Each row was made from one small tree. The marks that hang from a mark follow it in brackets, in alphabetical order. Every link used is in the known rows. Write each row's tree.
Known rows
lazi(somo): [-2.91 -1.38 -0.25 -1.94 -0.16 -1.98  0.89 -0.98  1.18  0.07  0.61  1.94
  3.24 -3.69 -2.54  0.24 -2.41 -1.93  0.65  0.65 -0.51  1.02  1.10]
rimi(fumu gidi(lazi(galudop) vodod)): [ 0.73 -0.71  0.75 -2.07 -2.64  0.16  0.99  0.35  0.58  5.69 -1.15  2.30
 -2.69  0.30 -1.72 -1.25  0.42  3.12  0.01 -0.89 -2.50  1.41 -0.51]
vodod(fumu): [-1.60 -1.46 -0.48 -0.92 -1.23  0.44 -0.28 -0.91  1.50 -2.37  0.62  2.23
  1.04 -3.03 -3.27  0.10  0.53 -0.28 -0.38  2.27  3.51  1.99 -1.07]
gidi(vodod(fumu(lazi(somo)))): [-2.84 -1.54  0.07 -2.08 -0.74 -1.21  0.88 -0.41  1.27  1.34 -1.21  1.33
  1.07 -3.78 -1.49 -2.01 -2.59 -0.18 -0.33  1.48  4.37  1.77  0.59]
lazi(galudop): [-0.30 -1.41  0.04 -0.54 -2.15 -0.79 -1.02 -1.07  0.51  0.72  2.18  2.65
  0.61 -3.33 -2.15  1.19 -1.65 -1.51  1.34  1.56 -2.79  1.81 -0.27]
rimi(fumu gidi(lazi(somo) vodod)): [-1.68 -0.72  0.28 -3.21 -0.61 -1.20  2.62  0.32  1.06  4.96 -2.92  1.45
 -0.24 -0.02 -2.14 -2.00 -0.31  2.95 -0.57 -1.83 -0.28  0.54  0.92]
somo(lazi): [-1.97 -1.47  0.14 -0.95 -0.82 -0.21 -0.90 -0.79  2.18 -0.05  0.88  2.14
  3.47 -5.52 -3.93 -0.39  0.39 -1.33  0.76  1.58 -1.03  2.46 -0.39]
samis(lazi(galudop(rimi))): [-0.08 -0.84  0.47  0.49 -0.25  1.99 -0.23  0.14 -0.85  0.32 -1.16  2.57
 -3.70 -3.78 -1.94  0.78 -2.60 -1.76  1.41  0.43 -5.46  1.75  0.80]
gidi(lazi(somo) rimi): [-2.36 -1.20  0.18 -1.20 -1.70 -1.12  1.25  0.19  0.08  3.00 -0.34  2.12
  1.51 -3.43 -1.25 -0.20 -0.66 -1.04  1.49  0.55 -0.16  1.31  0.91]
lazi(galudop(rimi(fumu gidi)) somo): [-0.19  0.34 -0.28 -1.62 -0.53  0.11  0.59  0.00 -0.69  2.75 -2.02  1.70
 -3.80 -0.58 -2.33  0.04 -2.70  1.60 -0.05 -0.88 -4.58 -0.58  1.50]
fumu(lazi rimi(gidi)): [ 0.09 -1.14  0.19 -0.76 -3.45  1.07  0.14  0.38 -0.24 -0.22  1.10  2.46
  1.48 -2.20 -2.46 -0.74 -0.43  0.02  0.62  0.31  0.09  1.15  0.97]
vodod(fumu(lazi)): [-1.11 -1.82  0.10 -1.15 -2.45  0.71 -0.29 -0.52 -0.28 -2.82  0.99  2.27
  0.69 -3.88 -2.68 -1.42 -1.28  0.78 -0.03  1.19  2.96  2.70  0.07]
galudop(rimi(fumu(lazi) gidi)): [ 0.97 -0.10  0.86 -1.07 -1.98  2.15  1.11  0.45 -1.61 -1.10 -1.48  1.80
 -3.25 -1.95 -3.11 -1.32 -0.95  3.32 -0.33 -2.02 -3.63  1.58  2.08]
fumu(rimi): [-1.27 -1.07 -0.49 -0.79 -2.17  0.40 -0.29 -0.24  1.71 -0.19  1.07  2.46
  2.83 -2.90 -2.26  1.49 -0.12 -2.39  0.21  1.92  0.11  1.57 -0.79]
vodod(fumu(lazi) galudop(rimi(gidi))): [ 0.42  0.17  0.31  0.71 -2.10  2.76 -0.63 -1.00 -1.58 -0.27 -1.32  0.64
 -2.41 -2.35 -2.01 -1.99  0.15  0.97 -0.31 -1.21  4.16  1.32 -0.06]
gidi(lazi(somo)): [-2.81 -1.70  0.15 -2.26 -1.71 -1.06  1.74 -0.39  0.32  2.06  0.64  1.92
  2.33 -2.96 -1.74 -1.17 -2.41 -0.65  0.88 -0.80 -1.94  1.54  0.71]
samis(lazi(galudop somo)): [-1.92 -1.72 -0.35 -1.18  0.57 -1.70 -0.22 -0.18  0.04  0.92 -0.83  2.78
 -0.22 -3.20 -1.75  0.32 -3.29 -2.37  1.52  0.77 -3.55  0.83  1.86]
galudop(rimi(fumu gidi(lazi vodod))): [ 0.20  0.20  1.23 -1.63 -1.47  2.83  2.44  0.74  0.29  4.40 -3.31  1.23
 -3.85 -0.08 -2.34 -1.64  0.62  3.37 -0.80 -1.96 -2.32  1.64 -0.29]
galudop(rimi(fumu gidi(lazi(somo)))): [-1.20  0.04  0.34 -2.20 -1.04  1.56  2.48  0.66 -0.96  2.78 -2.79  1.39
 -2.99 -0.30 -2.72 -1.87 -1.40  3.17 -0.43 -2.93 -4.26  0.29  1.59]
lazi(galudop(rimi) somo): [-1.54 -0.45 -0.13 -0.56 -0.90 -0.14  0.17 -0.62 -0.08  2.82  0.13  1.56
 -1.47 -3.36 -1.41  0.82 -4.76 -1.96  0.92  0.66 -4.62  0.51  0.68]
galudop(rimi): [-0.93 -0.52  0.50 -0.21 -0.90  1.63  0.55 -0.51  0.31 -0.29  0.38  1.79
 -0.45 -3.80 -2.80  0.76 -1.63 -1.35  0.40  0.46 -2.44  1.98  0.00]
gidi(lazi): [-1.18 -1.81  0.61 -1.41 -2.80  0.29  0.94 -0.45  0.25  0.75  1.48  2.36
  1.57 -3.02 -2.24 -0.71 -0.45 -0.32  0.81 -0.56 -2.29  2.77 -0.40]
rimi(gidi): [-0.50 -1.14  0.27 -0.69 -1.24 -0.09  0.71 -0.82  0.78 -0.52  1.16  2.31
  1.29 -2.68 -4.06 -0.21  0.62  0.24  0.59  0.80  0.25  0.86  0.30]
samis(lazi): [-1.38 -1.80  0.18 -0.83  0.37  0.12  0.29 -0.13  0.32 -2.09 -0.75  2.71
  1.15 -3.77 -3.05  0.30 -0.21 -1.73  1.13  0.88 -1.28  2.35  1.06]
vodod(fumu(lazi(somo) rimi) galudop): [-2.30 -0.66 -1.19 -1.15 -2.25 -0.55 -1.47 -0.92  0.08  0.49 -1.08  1.20
  2.56 -2.47 -0.16 -0.78 -1.42 -2.52 -0.52  0.22  5.60  0.81  0.00]
somo(lazi(galudop)): [-1.03 -1.51  0.01 -0.44 -1.61 -0.51 -2.03 -0.91  1.78  1.83  1.59  2.60
  1.61 -5.30 -3.07  0.07 -0.53 -1.49  1.26  1.87 -3.15  2.14 -0.75]

Write each row's tree
[-0.96 -0.27  0.80 -0.53 -1.51  3.84  2.18  0.39  0.91  4.04 -2.43  1.07
 -3.98 -1.27 -2.91 -2.46  0.68  2.31 -0.73  0.04  2.74  1.47 -1.94]  galudop(rimi(gidi(lazi vodod(fumu))))
[-1.67 -0.65 -0.17 -0.45 -0.26  0.55 -0.13 -0.27  2.52  1.90 -1.71  1.92
  0.01 -3.83 -2.01  0.70  2.46 -1.06  0.00  3.88  7.32  1.88 -1.67]  gidi(rimi vodod(fumu))
[ 0.11 -0.87  0.29 -0.88 -3.87  1.13  0.52  0.52  1.36  7.44  0.17  2.34
 -0.83 -0.49 -1.10 -0.57  0.02  0.10  0.75  0.67 -1.45  0.85 -1.71]  fumu(rimi(gidi(lazi(galudop) vodod)))
[-0.87 -0.41 -0.02 -0.13  0.73  1.07  0.82  0.43 -1.11  2.36 -2.48  2.06
 -3.85 -2.18 -2.41 -0.63 -3.48 -0.85  1.32 -0.13 -4.47 -0.53  2.07]  samis(lazi(galudop(rimi(gidi)) somo))
[-1.61 -1.36 -1.09 -1.47 -3.50 -0.54 -1.27  0.13  0.01  1.49  0.43  2.48
 -0.08 -2.45 -0.63 -0.62 -3.85 -1.23  0.29  2.19  1.07  0.58  0.33]  vodod(fumu(lazi(galudop somo) rimi))
[-2.01 -0.83 -0.75 -1.11 -1.48  1.02 -0.12 -0.11  3.34  1.73 -1.27  1.88
  1.06 -2.15 -1.88  0.66  0.87 -1.74 -1.03  3.67  5.65  1.49 -2.47]  gidi(vodod(fumu(rimi)))
[-0.79 -0.81  0.48 -0.76 -2.16 -0.10  0.18 -0.19 -1.61  2.11  0.51  1.73
 -1.88 -4.20 -0.93 -0.65 -5.95 -1.43  1.27 -0.58 -5.35  1.20  2.10]  fumu(lazi(galudop(rimi) somo))
[-0.72  0.06  0.63  0.40 -1.20  2.09 -0.46 -1.07  0.12  2.03 -2.37  0.17
 -1.79 -3.39 -0.60 -1.18 -0.60 -1.07 -0.70 -0.59  4.77  2.68 -1.08]  gidi(vodod(fumu(lazi) galudop(rimi)))
[-0.55  0.05  0.88 -0.20  0.01  1.85  1.73 -0.16  1.19  3.32 -1.07  1.22
 -1.71 -2.51 -3.31 -0.40 -0.19 -0.25  0.06  0.36  0.30  1.02 -0.43]  galudop(rimi(gidi(vodod)))
[-0.96 -0.97  0.05 -2.88 -1.19 -1.51  1.26  0.13 -1.11 -0.49 -1.12  1.94
  0.38 -1.47 -2.79 -1.89 -1.92  2.63 -0.20 -1.66 -1.09  0.53  3.36]  rimi(fumu(lazi(somo)) gidi)
[-0.51 -0.88 -0.10 -2.61 -2.40 -1.27  0.92  0.17 -0.76  3.94 -0.72  2.41
 -1.82  0.36 -1.82 -1.48 -1.55  2.97  0.28 -1.74 -4.40  0.06  1.35]  rimi(fumu gidi(lazi(galudop somo)))
[-0.24  0.55  0.86 -0.88 -1.12  1.72  0.85 -0.49  0.49  4.85 -3.68  0.34
 -2.02 -1.01 -0.22 -0.39  0.82  0.13 -0.82 -2.95 -0.95  2.77 -1.14]  gidi(lazi vodod(galudop(rimi(fumu))))
[-0.84 -0.55  0.28  0.47 -1.18  1.48 -1.59 -0.44  0.94  2.55  0.52  1.94
 -1.26 -5.44 -2.87  0.22 -1.67 -1.46  1.05  1.18 -4.95  2.07 -0.64]  somo(lazi(galudop(rimi)))
[-2.15 -1.40  0.23 -2.05 -1.67 -0.70  2.13 -0.20  0.06  3.00  0.28  2.03
  1.43 -1.64 -2.77 -2.04 -1.19  1.18  0.84 -1.11 -1.27  0.40  0.99]  rimi(gidi(lazi(somo)))
[-1.14 -0.34 -1.30 -0.14 -1.87  0.89 -2.15 -1.33  1.63  0.13 -0.76  1.62
  2.34 -1.61 -1.19  0.91  2.12 -2.72 -0.77  1.86  6.24  1.32 -2.38]  vodod(fumu(rimi) galudop)
[ 0.21 -0.04  0.85 -1.31 -2.17  2.76  1.80  0.70 -1.05  1.47 -1.91  1.58
 -3.64 -0.26 -2.96 -1.41  0.43  3.56 -0.49 -2.47 -4.24  1.54  0.39]  galudop(rimi(fumu gidi(lazi)))
[ 0.89 -1.12  0.00 -0.37 -4.44  0.68 -1.01  0.28 -0.87  1.99  1.92  2.84
 -0.28 -2.06 -1.83 -0.37 -1.59 -0.33  1.21  0.79 -2.31  0.83  0.83]  fumu(lazi(galudop) rimi(gidi))
[-0.08 -0.49  0.57 -0.52 -2.09  0.41  0.85  0.01 -1.86  2.84  0.14  1.66
 -3.05 -3.03 -1.84 -1.55 -4.93  0.39  1.29 -1.25 -4.47  0.09  2.34]  fumu(lazi(galudop(rimi(gidi)) somo))
[-0.63  0.04 -1.21  0.02 -1.94  1.36 -1.65 -1.16  1.52  0.67 -1.08  1.59
  1.19 -0.34 -2.15  0.07  3.03 -1.12 -0.81  1.30  7.39  0.06 -1.91]  vodod(fumu(rimi(gidi)) galudop)
[ 1.08 -0.50  0.48  0.32 -3.08  2.84 -0.42  0.12 -1.74  0.44  0.08  1.81
 -5.13 -2.55 -2.68 -1.83 -2.10  2.15  0.31  0.62 -0.60  1.06  0.18]  vodod(fumu(lazi(galudop(rimi(gidi)))))
[-0.85 -0.28  0.18 -2.04 -2.03  0.50  0.78  0.31 -1.04  3.90 -1.80  1.61
 -3.82 -1.19 -1.02 -0.49 -4.02  1.32  0.16 -1.75 -6.85  1.14  0.79]  gidi(lazi(galudop(rimi(fumu)) somo))
[-0.76 -0.53 -0.08 -0.76 -1.36  0.45  0.85  0.08  2.62  3.38 -0.48  1.96
  1.55 -1.52 -2.46  0.34  1.04 -1.13 -0.06  2.02  2.60  0.49 -1.08]  fumu(rimi(gidi(vodod)))
[ 0.34 -1.07 -0.02 -0.52 -4.63  1.38 -0.23  0.42  0.08  4.59  1.33  3.04
 -0.77 -0.46 -1.65 -0.45 -0.19  0.26  0.94  0.37 -3.02  0.59 -0.96]  fumu(rimi(gidi(lazi(galudop))))
[-1.04  0.14  0.29 -0.51  0.10  0.14  1.23 -0.26  0.90  6.34 -1.39  1.00
 -2.72 -2.11 -1.79 -0.46 -3.22 -0.75  0.70  0.38 -1.98 -0.34  0.38]  lazi(galudop(rimi(gidi(vodod))) somo)
[-2.20 -1.02 -0.37 -1.92 -2.75  0.17  1.67  0.48  0.65  3.58 -0.23  2.16
  1.78 -0.67 -2.12 -1.42 -1.00 -0.05  0.51 -0.44 -1.02 -0.19  0.41]  fumu(rimi(gidi(lazi(somo))))
[-0.06 -0.08  0.14 -0.74 -1.13  1.47 -1.71 -0.06  0.70  1.88 -1.55  2.13
 -2.70 -3.80 -2.87  0.35 -1.00  0.67  0.08  0.17 -5.96  2.13 -0.27]  somo(lazi(galudop(rimi(fumu))))
[-0.90  0.26 -0.30  0.59 -0.83  2.20 -1.12 -1.61  0.50 -0.42 -1.69  0.57
 -1.39 -2.81 -1.86  0.39  0.79 -1.68 -0.65  0.37  4.11  1.71 -1.61]  vodod(fumu galudop(rimi))
[-1.00  0.13  1.08  0.13 -1.48  1.75  0.88 -0.90  0.51  5.57 -1.90  0.22
 -0.85 -2.70 -0.11 -0.70  0.11 -1.97  0.30 -2.18 -0.10  2.75 -1.48]  gidi(lazi vodod(galudop(rimi)))
[-1.54 -1.33  0.07 -2.99 -1.36 -2.07  0.72 -0.06 -0.70 -1.12 -0.87  1.93
  1.54 -2.84 -1.87 -0.85 -3.05  0.86 -0.06 -1.28 -2.20  1.86  2.89]  rimi(fumu(lazi(somo)))
[ 0.72 -0.88  0.93  0.35 -3.21  1.53 -0.31 -0.25 -1.73  0.93  1.40  2.03
 -2.68 -4.34 -1.21 -0.06 -4.15 -0.77  1.40 -0.29 -5.57  2.45  1.17]  fumu(lazi(galudop(rimi)))
[-1.21 -1.35  0.12 -1.55 -2.54 -1.11  1.03 -0.30 -0.53  4.70  1.04  2.30
 -0.25 -1.21 -1.95 -1.68 -2.47  0.93  1.41 -0.71 -3.26  0.07  0.82]  rimi(gidi(lazi(galudop somo)))
[ 0.12 -1.42 -0.60 -0.66 -4.49  1.09 -1.95  0.07 -0.15  0.07  1.36  2.89
 -0.80 -2.45 -1.24 -0.11 -1.73 -0.38  0.25  2.39  1.15  1.76 -0.82]  vodod(fumu(lazi(galudop) rimi))
[ 0.74  0.26  0.08 -0.45 -0.95  1.83 -1.37  0.20  0.45  2.71 -1.87  1.89
 -3.70 -2.61 -3.86 -0.59 -0.01  2.25  0.01 -0.32 -4.89  0.92  0.01]  somo(lazi(galudop(rimi(fumu gidi))))
[-1.88 -1.04 -0.88 -1.66 -2.47  0.27  0.31  0.38  0.02  0.15 -0.60  1.91
  0.98 -1.47 -2.50 -1.91 -1.42  0.64 -0.29  1.23  4.23 -0.28  0.87]  vodod(fumu(lazi(somo) rimi(gidi)))
[-0.62 -1.13  0.06 -0.93 -3.89  1.67  0.95  0.54  0.53  2.46  0.74  2.70
  1.12 -0.86 -2.84 -0.78  0.89  0.34  0.44 -0.19 -0.99  1.02 -0.53]  fumu(rimi(gidi(lazi)))
[-1.12 -1.17 -0.43 -1.03 -3.83  1.51 -0.62  0.35  2.20  5.69 -0.49  2.36
 -1.34 -1.16 -0.32 -0.41 -0.40 -0.43 -0.28  2.43  1.83  1.80 -3.09]  gidi(lazi(galudop) vodod(fumu(rimi)))
[-0.13 -0.85  0.83  0.01 -3.31  2.25  0.36 -0.06 -0.97  3.33  0.89  2.17
 -3.23 -2.87 -1.54 -0.20 -2.59 -0.25  1.21 -0.85 -6.32  2.24 -0.62]  gidi(lazi(galudop(rimi)))
[ 0.06 -1.01  0.48 -2.13 -2.41  0.55  1.38  0.20 -0.29  0.95 -0.73  2.42
 -0.80 -0.21 -3.24 -1.42  1.44  3.61 -0.19 -1.81 -2.24  1.61  0.41]  rimi(fumu gidi(lazi))
[ 0.37 -0.83  0.47 -1.27 -2.13 -0.35 -0.34  0.37 -0.82 -1.49 -0.97  2.47
 -0.15 -3.44 -1.83  0.34  0.59  0.89  0.48  0.55 -0.01  2.68  2.04]  gidi(rimi(fumu(lazi)))
